Each row was made from one path, in order. Every step used is in the known rows, and no mark comes twice. Write each row's path.
Known rows
rebuz -> guzi -> zopu -> mifer: [ 0.63  1.46  1.19  0.19  2.88 -1.10  1.78  3.20 -0.97 -1.03  0.30 -0.34
 -0.67  2.42 -0.86 -1.21  0.52 -0.17 -0.99  0.56 -1.68  1.10  1.71 -2.08
  0.52]
guzi -> rebuz -> mifer: [-0.25 -0.17  0.24 -0.82  1.78  0.93  0.31  2.20 -0.09  0.72  1.05  1.11
 -1.99  2.97 -0.10  0.66 -0.52  1.09 -0.26  0.70 -0.04  0.49  1.73  2.72
 -1.57]
fuliko -> nuvev -> mifer: [ 0.01 -0.85 -1.07  2.58  0.50  4.29  0.37  4.11 -0.30  0.43  1.56  0.13
 -1.94  0.90 -3.20  3.30  0.79 -3.64 -0.57  2.72 -0.37  0.84 -2.06  3.23
 -0.94]
guzi -> rebuz -> mifer -> zopu: [-0.20  2.07  0.04 -0.46  2.13  0.91  0.32  2.28  0.15  1.61  0.15  0.87
 -2.65  4.28 -0.97  0.29 -1.41  1.64 -0.46  0.09 -0.72  1.31  0.73  1.73
 -1.39]
mifer -> rebuz -> guzi -> zopu -> kose: [ 0.26  4.34  0.47 -5.05  3.54 -1.34  3.71  2.17  0.38 -1.27 -0.82 -0.23
 -1.41  1.99 -2.50 -2.28  2.98  2.46 -0.47  1.72 -2.11  1.08  3.65 -0.54
  0.08]
kose -> zopu -> mifer -> rebuz -> ruto: [ 1.54 -1.60  3.75 -0.83  0.53 -2.45  1.38  3.86 -0.58 -1.54 -1.34 -1.03
 -2.20  2.20 -5.30 -5.13  0.09  1.25 -1.52  1.38 -1.14  1.86 -2.07 -0.41
 -2.68]
mifer -> zopu -> kose: [ 1.48  7.12 -2.83 -2.53  1.38  2.86  1.01  2.32  0.65  1.24 -1.31 -0.10
 -3.32  1.58 -1.21  3.31 -1.16  0.02 -0.34  0.33 -2.20  2.63  0.71  0.21
  0.10]
kose -> zopu -> mifer -> nuvev -> fuliko: [ 1.10 -1.61  1.92  0.47 -1.62 -0.87 -0.42  4.43 -0.57 -0.16  0.34 -0.44
 -1.22  2.97 -2.38 -0.04 -3.09 -2.20 -0.93 -0.23 -0.12  1.81 -2.80 -1.35
 -0.01]
kose -> zopu -> guzi -> rebuz -> mifer -> nuvev: [-0.03  0.55  1.34 -0.05  0.96  0.50  1.48  3.06 -0.78 -2.43 -1.18  0.90
 -0.52  4.02 -1.35  2.00 -2.38  0.14 -0.61 -0.80 -0.47  0.29 -0.47 -0.57
  0.66]
mifer -> nuvev: [ 0.99  1.61 -2.29 -1.16  1.26  3.03 -0.07  3.56 -1.10  0.75  1.51  1.45
 -0.91  0.50 -0.50  5.98  1.26 -3.04  1.63  0.86 -0.91  0.29  0.58 -1.03
  2.78]
fuliko -> nuvev -> mifer -> rebuz -> ruto: [-0.05 -0.39  0.35  0.74  1.50  3.02  1.50  4.23 -0.38  0.02  0.64 -0.39
 -2.47  1.04 -5.42  0.53  2.50 -1.43 -0.86  3.49 -1.20  1.33 -1.40  3.17
 -1.69]
kose -> zopu: [ 1.42 -1.17  0.07  0.22 -0.84  0.81  0.96  3.22  0.20 -1.43 -1.27 -0.78
 -1.59  1.47 -3.46  1.52 -0.55 -0.43 -0.90  0.46 -0.22  0.74 -1.50 -0.59
 -1.43]
mifer -> nuvev -> fuliko: [ 0.33  0.28 -2.00 -1.51 -0.91  2.80 -0.80  3.82 -0.38  1.17  2.35  0.78
 -1.00  1.62 -0.29  7.18 -1.49 -3.55  1.32 -0.22 -0.57  1.29  1.27 -0.53
  2.97]
renomo -> guzi -> rebuz -> ruto: [ 1.02  0.33  0.35 -4.20  2.79  2.70  2.57  1.21 -0.11 -1.88 -0.64 -2.02
 -2.89  0.07 -3.95  0.92 -1.88  2.58 -1.53  2.64 -2.46 -0.30  4.94 -0.90
 -1.30]
ruto -> rebuz: [ 1.41 -1.03  1.43 -0.01  1.26 -0.25  1.58  1.85  0.68 -4.36  0.96  1.43
 -1.61  2.15  0.25  1.51  1.55 -2.89  1.26 -0.56 -1.29  0.75  1.49  0.07
  0.47]
ruto -> rebuz -> mifer -> zopu -> guzi: [ 0.69  1.21  1.58  0.98  2.55 -3.77  1.35  1.78  1.04 -3.36  0.33  3.90
 -2.20  4.85  2.22  0.58  0.16 -1.35  1.35  0.06 -2.21  1.80  0.14  0.39
  0.75]
ruto -> rebuz -> guzi -> zopu -> mifer -> nuvev: [ 0.81  0.96  2.49  0.32  2.47 -2.31  2.20  2.67 -0.06 -4.03  0.83  0.88
 -0.39  4.26  1.15  0.21  0.73 -2.89  0.61 -1.65 -1.80  1.19  1.54 -3.47
  2.75]
nuvev -> mifer -> rebuz: [ 0.46 -0.90  2.15 -1.15  1.46  0.34  2.23  4.20  0.35 -0.58  0.39 -0.70
 -2.42  1.73 -0.35 -1.31  0.97 -1.63 -0.93  3.29 -2.68  0.09 -0.09  1.33
  0.37]
ruto -> rebuz -> guzi: [ 1.33  0.33  1.10 -0.69  2.55 -1.15  3.14  2.05  0.02 -5.53  1.11  1.01
 -0.92  3.23 -0.29  1.22  1.22 -2.14  0.85 -1.74 -2.02  1.76  2.93 -2.14
  1.56]
guzi -> zopu -> mifer -> nuvev -> fuliko: [ 0.02 -0.24  2.22  1.54 -0.14 -0.26 -1.61  3.72 -0.01  2.23  0.44  0.16
 -1.06  2.29  1.36  0.28 -0.84 -2.37 -0.40  1.28 -0.33 -0.18 -1.22 -0.13
  0.72]
zopu -> guzi: [ 0.46  0.94  0.52 -0.30  3.17  2.24  1.83  1.99 -1.33 -3.92  0.52  2.65
 -0.79  0.98 -0.07  2.67  0.38 -0.93  0.97  1.08 -1.86 -0.09  2.67  2.26
  0.73]
zopu -> guzi -> rebuz -> mifer -> nuvev -> fuliko: [-1.11  1.23  1.10 -0.90  2.54  1.58  1.09  2.22 -1.20 -2.22  1.30  2.84
 -0.57  3.85  1.41  3.21 -2.48 -0.28  0.67 -0.60 -1.07  0.32  3.15  2.29
  1.70]
renomo -> guzi -> zopu: [ 0.84  0.83 -0.31 -2.04  1.80  0.52  1.58  1.12  1.37 -0.28 -1.15 -0.69
 -2.24  0.02 -0.34  1.76 -1.20  0.67 -1.20  4.39 -1.94 -1.81  2.76 -1.26
 -0.31]

Which path is each row?
[ 0.50  0.33  2.72  0.16  1.37 -2.28  1.78  2.81  0.19 -3.86  1.18  0.57
 -0.43  4.80  1.30  0.81 -0.67 -3.13  0.45 -2.25 -1.62  1.70  1.89 -3.16
  2.82]  ruto -> rebuz -> guzi -> zopu -> mifer -> nuvev -> fuliko
[-0.26 -0.12 -0.15  0.95  1.27  2.95  1.25  3.99  0.04  0.32  1.27  0.20
 -2.14  1.51 -4.22  1.02  1.89 -2.36 -0.55  3.28 -0.69  0.97 -1.64  3.36
 -1.34]  fuliko -> nuvev -> mifer -> rebuz
[ 0.42  3.50 -1.20 -1.65 -0.11  2.25  0.22  2.07  1.12  1.05 -1.56 -0.60
 -1.52 -0.32  2.33  3.39  0.81 -0.61 -0.91  1.60 -0.47 -0.78  1.69  1.21
 -0.07]  guzi -> zopu -> kose
[-0.06 -0.41 -1.77 -0.77 -0.08 -2.37 -1.33  3.33  0.26  2.35  2.28  3.74
 -1.75  2.50  2.41  4.74 -0.75 -1.58  1.24  2.44 -0.58  1.70 -0.01  1.69
  1.23]  rebuz -> mifer -> nuvev -> fuliko
[ 0.08 -0.15  1.81  0.22  0.84  0.25  1.70  2.70 -0.46 -2.95 -1.42  0.69
 -0.88  3.69 -1.65  0.77 -2.31  0.79 -1.02 -0.58 -0.47  0.37 -0.27  0.35
 -0.66]  kose -> zopu -> guzi -> rebuz -> mifer
[ 0.35  0.46  1.97  1.69  0.94 -0.16 -1.26  3.56 -0.29  2.02  0.07  0.46
 -1.01  1.73  1.27 -0.26  0.56 -2.15 -0.30  1.76 -0.51 -0.65 -1.47 -0.38
  0.58]  guzi -> zopu -> mifer -> nuvev
[ 0.94  0.49  2.42 -2.88  2.80 -1.80  1.94  1.58  0.76 -0.54 -1.31 -0.95
 -2.77  0.34 -1.97 -2.97 -0.64  2.16 -1.71  5.04 -2.75 -0.89  2.41 -1.23
 -1.25]  renomo -> guzi -> zopu -> mifer -> rebuz -> ruto
[ 0.83 -0.23  1.05  0.47  0.65  0.79  1.88  2.89 -0.56 -3.62 -1.48  0.50
 -0.84  2.26 -2.47  1.62 -1.32 -0.29 -0.64 -0.06 -0.89  0.29 -0.48 -0.13
 -0.24]  kose -> zopu -> guzi
[ 1.08  0.57  3.31 -2.25  3.65 -3.22  1.88  3.21 -1.30 -1.18  1.81  1.04
 -1.81  2.26 -2.96 -6.71  1.18  0.48 -0.22  2.01 -1.93  2.28  0.83  0.52
 -1.12]  zopu -> mifer -> rebuz -> guzi
[ 0.55  4.27 -1.50 -2.32  2.19  0.94  2.56  2.46 -0.23 -1.23 -0.61 -0.90
 -0.67  1.22  0.30  2.46  0.61  0.21 -1.04  0.12 -1.64  0.98  3.68 -1.86
  1.36]  rebuz -> guzi -> zopu -> kose
[-0.15  3.55 -0.68 -1.85  1.92  1.29  0.50  2.07  0.32  1.68 -0.03  0.66
 -2.66  3.81  0.07  1.04 -1.85  1.60 -0.74  0.01 -0.71  1.56  1.49  2.04
 -1.08]  guzi -> rebuz -> mifer -> zopu -> kose
[ 1.59 -2.01  2.35  0.86 -0.53 -1.20  0.27  3.77 -0.52 -1.10 -0.41 -0.45
 -1.68  2.12 -3.08 -2.39 -1.52 -0.98 -1.29  0.79 -0.26  1.36 -2.86 -0.38
 -1.96]  kose -> zopu -> mifer
[ 0.18  1.52  0.86 -0.15  1.84 -0.94  1.21  3.66 -0.92 -0.27  0.90 -0.47
 -0.39  3.22 -0.27  0.47 -0.92 -1.09 -0.75 -0.39 -1.46  1.58  1.82 -2.79
  1.86]  rebuz -> guzi -> zopu -> mifer -> nuvev -> fuliko
[ 0.86  0.72  1.82  0.13  2.24 -1.45  2.77  2.05  0.49 -4.79  0.12  0.48
 -0.70  3.68  0.54  0.90  1.27 -1.96  0.37 -1.43 -1.80  0.86  2.36 -2.56
  1.70]  ruto -> rebuz -> guzi -> zopu
[ 0.74  2.12 -1.39  0.67  2.04 -3.13 -0.31  2.59  0.77  2.37 -0.05  3.34
 -3.32  3.10  0.23  0.90  0.01  1.00  0.41  3.02 -1.68  2.28 -1.38  1.76
 -1.26]  rebuz -> mifer -> zopu
[-0.32  1.29  1.41 -0.75  3.46  3.84  2.10  1.82 -1.55 -3.75  0.50  1.39
 -0.61  2.45 -0.55  1.94 -0.87  0.02  0.30 -0.77 -1.30 -0.42  3.51  2.27
  0.56]  zopu -> guzi -> rebuz
[ 0.92  0.30  2.90  0.48  2.41 -2.57  2.38  2.31  0.20 -4.56  0.60  0.64
 -0.74  4.04  0.85 -0.99  0.86 -2.25  0.21 -1.46 -1.83  1.24  1.75 -2.53
  1.50]  ruto -> rebuz -> guzi -> zopu -> mifer
[ 1.29 -0.57  3.11 -1.08  0.93 -3.02  1.91  3.71 -0.51 -1.74 -0.64 -0.66
 -1.54  3.24 -4.45 -4.96 -0.73  0.67 -1.48  0.67 -0.95  1.98 -1.86 -1.34
 -1.64]  kose -> zopu -> mifer -> rebuz -> guzi
[ 0.96  3.24 -0.51 -0.18  0.47  2.72  1.32  4.33  0.57  1.01 -0.77 -1.41
 -3.15  2.14  1.47  2.64 -2.39 -2.65 -1.65  1.55 -3.18  1.51 -0.90  0.09
  1.45]  nuvev -> mifer -> zopu -> kose
[-0.63  2.47 -0.48 -0.25  1.43  2.66  1.97  3.89  0.21  0.29  0.50 -0.55
 -1.69  1.84 -2.82  1.29  1.35 -1.83 -1.29  2.76 -0.90  1.14 -0.55  2.13
 -0.32]  fuliko -> nuvev -> mifer -> rebuz -> guzi -> zopu -> kose
[ 0.67  2.51  0.63 -4.51  4.11 -1.41  3.90  2.42 -0.33 -2.04  0.43  0.39
 -1.59  2.08 -4.44 -2.73  3.29  2.24  0.25  1.71 -2.29  1.66  3.36 -0.27
 -0.30]  mifer -> rebuz -> guzi
[ 1.33 -1.25  3.21 -0.54  0.35 -2.60  1.09  3.60 -0.18 -1.15 -0.71 -0.41
 -1.88  2.67 -4.06 -4.71 -0.55  0.23 -1.24  1.27 -0.62  1.52 -2.55 -0.21
 -2.23]  kose -> zopu -> mifer -> rebuz
[ 0.44  0.47 -2.06 -0.33  1.53 -2.34 -0.84  3.12 -0.21  2.14  1.79  4.19
 -1.69  1.66  2.26  3.89  1.15 -1.21  1.42  3.12 -0.82  0.94 -0.46  1.30
  1.15]  rebuz -> mifer -> nuvev
[-0.64  2.02 -0.23  2.82  1.74  5.11  0.94  4.04 -0.43  0.30  0.60  0.01
 -2.13  3.42 -3.70  2.58 -1.05 -2.54 -0.94  1.19 -1.03  1.35 -2.08  2.51
 -0.47]  fuliko -> nuvev -> mifer -> zopu -> guzi -> rebuz
